Each row comes from the steps of one path. Every step used is in the known rows, and no mark comes twice. Write the path behind each row, first mark first.
Known rows
b -> q -> t: [ -2.6  -3.2  -5.0   7.8   1.7   6.5  15.4   2.1 -20.5  10.7   6.9 -17.8
   2.0  23.5   3.2 -15.7  -7.4  19.1  19.5  -9.4]
b -> q -> t -> y -> l -> m -> h: [  1.5  -4.8 -11.3  13.7  34.0  -3.5   1.6 -24.8   0.9 -22.3  -4.6 -24.9
   5.1  -3.6 -16.7  13.2  -1.2   7.3  -7.3 -12.0]
b -> q: [ -4.0   1.2   0.6   4.5   9.8   8.9  17.0  -2.0  -0.7   3.5   9.0   6.8
   5.4 -15.9   0.4 -17.8   0.3  -0.2  -4.4 -21.4]
h -> y -> f: [  6.3   3.6  -2.5   3.8  16.4   2.0  15.1  18.5   0.3  13.7 -25.6  -4.3
  -8.6   8.1   7.2 -14.1   0.2 -36.7  19.1  14.8]
f -> y -> l -> m -> b -> q: [  3.4  12.3  -3.5  13.7  46.7   8.1   7.2 -16.9 -11.6 -11.8  -0.7   5.4
  -0.3  -4.7 -11.8  -6.1  -2.7  10.3 -28.9 -21.2]
l -> y -> h: [ 14.7   2.3  -3.4   8.4  -2.2   5.1  15.9  30.0  19.6  -4.0 -10.8  16.1
  -7.6 -31.1  -0.9 -19.6  -0.7   3.7   0.7  33.4]
y -> t: [  5.5  13.2  -7.3  -2.4   5.8  -1.2  17.6  10.6 -16.9  14.9  -5.1   1.2
 -15.1   8.3   6.5   4.1  -2.2 -18.9  10.2 -21.9]
h -> y -> t -> q: [  7.2   6.4  -2.2 -14.6   3.1   3.2  23.7 -15.2 -21.7  -4.0  -6.0 -24.0
 -14.4  17.5  -4.8   6.6   0.6 -19.3   3.6   4.6]
f -> q -> t -> y: [  5.4  -6.8  -0.2  -5.8 -29.5  -3.6  10.2  -9.4 -35.2  -8.9  -2.4 -33.7
   5.1  62.2  -2.4   4.7   0.3  -2.2   5.7  22.3]
t -> y: [ 11.8 -14.2   2.0  -6.0 -32.3  -4.3   2.8  -5.9 -10.7  -5.1   1.3 -12.7
   9.6  18.5  -5.1   9.2   6.5 -16.4  -8.7  13.5]
l -> m: [  2.0  -1.4  -3.8   3.5  15.9   4.4   7.3  -3.2  18.3 -14.1  -3.8 -23.4
   1.0   0.2 -17.6  -2.3 -13.6  20.8 -28.5   0.7]
b -> q -> t -> y: [ 10.0 -16.3  -1.5  -0.4 -31.0   0.1  13.5  -4.8 -25.3   2.0   6.2 -25.2
  10.8  34.8  -2.7  -1.4   1.2  -2.8   4.8   7.0]
h -> y -> l: [  0.7  -8.3 -15.2   5.9  35.4   4.5  -3.2  -1.6 -13.3  11.7 -20.2  25.1
  -4.8  25.6  -2.9   4.3   4.3 -27.0  10.9   5.6]
y -> f -> q -> t: [ -7.3  15.5  -7.6   1.9   8.1  -1.0  22.4   5.8 -29.8   0.9 -11.7 -34.4
 -12.3  53.0   6.5 -11.2  -9.3  15.2  26.0  17.3]
h -> y -> l -> m -> b -> q -> t: [  0.8  -2.9  -7.0  16.8  35.4   9.4   6.2  -7.6 -26.7   2.4  -4.3 -18.8
   0.7  35.3  -5.2 -10.1 -10.5  13.6   5.2  -9.4]
m -> f -> q -> t -> y -> h: [ 14.3   1.8  -3.9  -0.7 -10.8  -3.2  20.8  19.9 -10.6   0.9 -11.5 -21.1
  -8.5  54.7  -4.5  -7.0   1.1  -6.8  17.1  33.5]
f -> q -> t -> y -> l: [  2.1  -6.5 -21.6   1.5   5.7  -4.4  13.8  -5.8 -27.8   4.9  -8.6  -2.8
  -4.7  39.9  -6.3  13.1   3.7  -2.2   5.3  17.0]
q -> t -> y -> h: [ 18.8  -4.4  -4.1   2.5 -28.2  -1.8  22.6  25.6  -4.7  12.3  -7.2 -14.0
 -10.1  26.4  -4.9  -3.6   1.4 -11.5  13.4  25.3]
m -> b -> q: [ -0.7   7.9   5.4  12.9  30.3   7.7   4.0 -13.3  -9.4  -6.5   7.7   4.2
   5.4 -16.9  -2.0  -9.3   0.3  -0.4 -17.9 -25.1]
f -> y: [ 11.0  16.9   1.3  -8.2  -1.8  -3.2  -7.5  -7.6 -28.3  -5.9 -10.9  14.4
 -10.4  40.7   1.5   2.4   7.6   2.9   8.4   9.7]
m -> l -> y -> f -> q: [ -7.4  24.1  -4.1   0.8  30.7  -1.6  20.3  -4.9 -14.2 -21.4 -21.6 -12.0
  -7.4  24.3   3.6 -13.0  -3.2   3.3   0.4  32.3]

Which path is each row?
[  2.4  -7.4 -14.2   7.6  41.1   7.4   5.1  -4.0   8.9  -6.0 -18.0  -6.0
  -2.3  17.5 -19.6   0.4 -10.9   2.2 -20.9   4.7]	h -> y -> l -> m
[  6.5  -7.3  -1.5  10.4  26.3   0.5 -14.0 -16.5  -1.4 -24.0  -8.6   8.7
  14.1  -2.6  -2.0  -4.4  -1.9  19.6  -9.5  31.3]	m -> l -> y
[  8.6   7.5  -7.5  -9.7   9.7  -0.9  23.7 -22.0 -15.2 -15.5  -0.9 -22.2
  -9.7  -4.7  -7.2   8.4  -0.6   8.3  -7.8  16.5]	m -> l -> y -> t -> q
[  5.4  11.4  -6.7 -14.8  -3.6  -1.2  30.8 -14.0 -14.7  -4.3   3.4 -26.4
 -16.7  -3.0  -6.0  10.7   0.2  -1.2  -3.1   1.3]	y -> t -> q
[  8.6   7.7  -7.2 -11.9  -2.5   1.7  28.3 -12.9  -9.5 -15.1   1.7 -19.7
 -11.1 -22.6  -4.8   3.1  -0.6   7.6  -8.4  16.0]	l -> y -> t -> q
[  1.0  -4.9 -15.6   2.0  61.7  -2.6  -7.7  -7.0  15.3 -19.0 -10.8 -16.4
   7.3  39.2 -14.1  -2.6  -6.8  25.9  -6.1  15.8]	y -> l -> m -> f
[  4.6   8.1  -6.4  14.4  45.6  -0.7  -4.8 -22.7 -19.4 -24.3 -10.7 -25.7
  -3.1  28.9 -18.5  15.7  -9.1  15.6 -34.5   5.7]	f -> q -> t -> y -> l -> m -> b
[ -8.9  23.7   0.8  -0.2  36.9   1.4  17.9  -6.8 -13.9 -21.1 -28.6 -25.5
 -10.4  40.9  -0.8 -11.5  -4.2 -20.4   4.7  16.6]	l -> m -> h -> y -> f -> q
[ -8.3  12.3  -7.4  -7.3  44.9  -2.3   5.3 -18.4 -13.4 -34.4 -15.5 -27.2
   2.4  74.3 -10.9  -3.7  -4.4  13.9  -9.1  26.0]	t -> y -> l -> m -> f -> q
[  6.0   8.8 -21.8  -1.6  43.5  -6.2  -6.2  -7.1 -20.6   0.2 -17.0  26.2
 -10.4  44.6  -3.4   8.9   9.2   7.0  13.9  14.6]	m -> f -> y -> l
[ -4.7  20.9  -2.2  -7.1   2.2  -3.8  28.9   0.2 -19.3 -12.2 -16.7 -22.6
  -9.7  34.7   2.1  -6.5   0.6 -14.4   0.5  24.1]	t -> y -> f -> q
[  2.9  -8.1   9.3   7.4  33.9   5.5 -20.5 -20.0  -4.2 -20.6 -22.3 -12.6
   8.1  31.5  -7.4   0.8  -0.6 -32.8   4.8  -1.2]	l -> m -> h -> y
[ 18.9  17.4  -4.7  -1.5  19.3  -2.0   9.0  19.7   1.6  -4.1 -19.5   3.1
 -17.6  44.6  -7.7 -10.5   1.8   5.3  11.3  26.6]	l -> m -> f -> y -> h
[  8.0   6.7  -1.0  -2.2  15.5   4.9   8.1   8.4 -26.4  15.1 -18.1   4.8
 -11.7  37.7   8.1  -1.6  -1.7 -45.1  19.0 -17.0]	h -> y -> t
[  2.2  -7.4 -22.5   0.4  18.5  -5.9   8.3  -7.6 -26.8   0.4 -10.3  -6.1
  -1.1  53.9  -6.3  11.1   3.8   1.7  10.5  21.8]	m -> f -> q -> t -> y -> l
[  3.5   6.1  -9.8  14.2  30.0   5.3   8.0  -9.3 -31.4   0.2  -2.1 -15.3
  -4.2  35.5  -5.3  -6.3  -8.3  27.5   3.7  -8.4]	f -> y -> l -> m -> b -> q -> t
[  5.9  10.4 -20.5   0.0  24.9  -4.0   1.4  -4.7 -23.1   7.3 -14.6  31.2
 -15.5  24.4  -3.5  11.3   8.8   1.3   7.2   7.4]	f -> y -> l
[  5.3 -10.5 -19.2   7.6  20.8   4.3  20.4  -4.8   3.1  -4.7  -4.7 -20.0
   1.3  12.3 -22.0   1.9 -10.5  19.2 -25.2   2.6]	b -> q -> t -> y -> l -> m
[  2.1  -8.4 -12.7   2.2  66.3   0.4 -12.1  -7.9  10.8 -18.9 -17.3 -14.7
   9.0  53.4 -13.2  -5.2  -6.3  13.2  -1.1  18.0]	h -> y -> l -> m -> f
[  0.0   7.0   3.5  14.5  38.8   9.8   7.4 -14.5  -0.5 -13.4   5.6  -6.8
   6.1 -17.4 -10.8 -10.7  -6.5   9.9 -32.1 -24.8]	l -> m -> b -> q
[ -6.0  12.3  -4.6   2.1  11.9   1.8  17.4   4.5 -34.8   1.4 -18.1 -32.5
 -10.7  67.1   7.1 -13.7  -8.7   2.3  30.6  19.1]	h -> y -> f -> q -> t
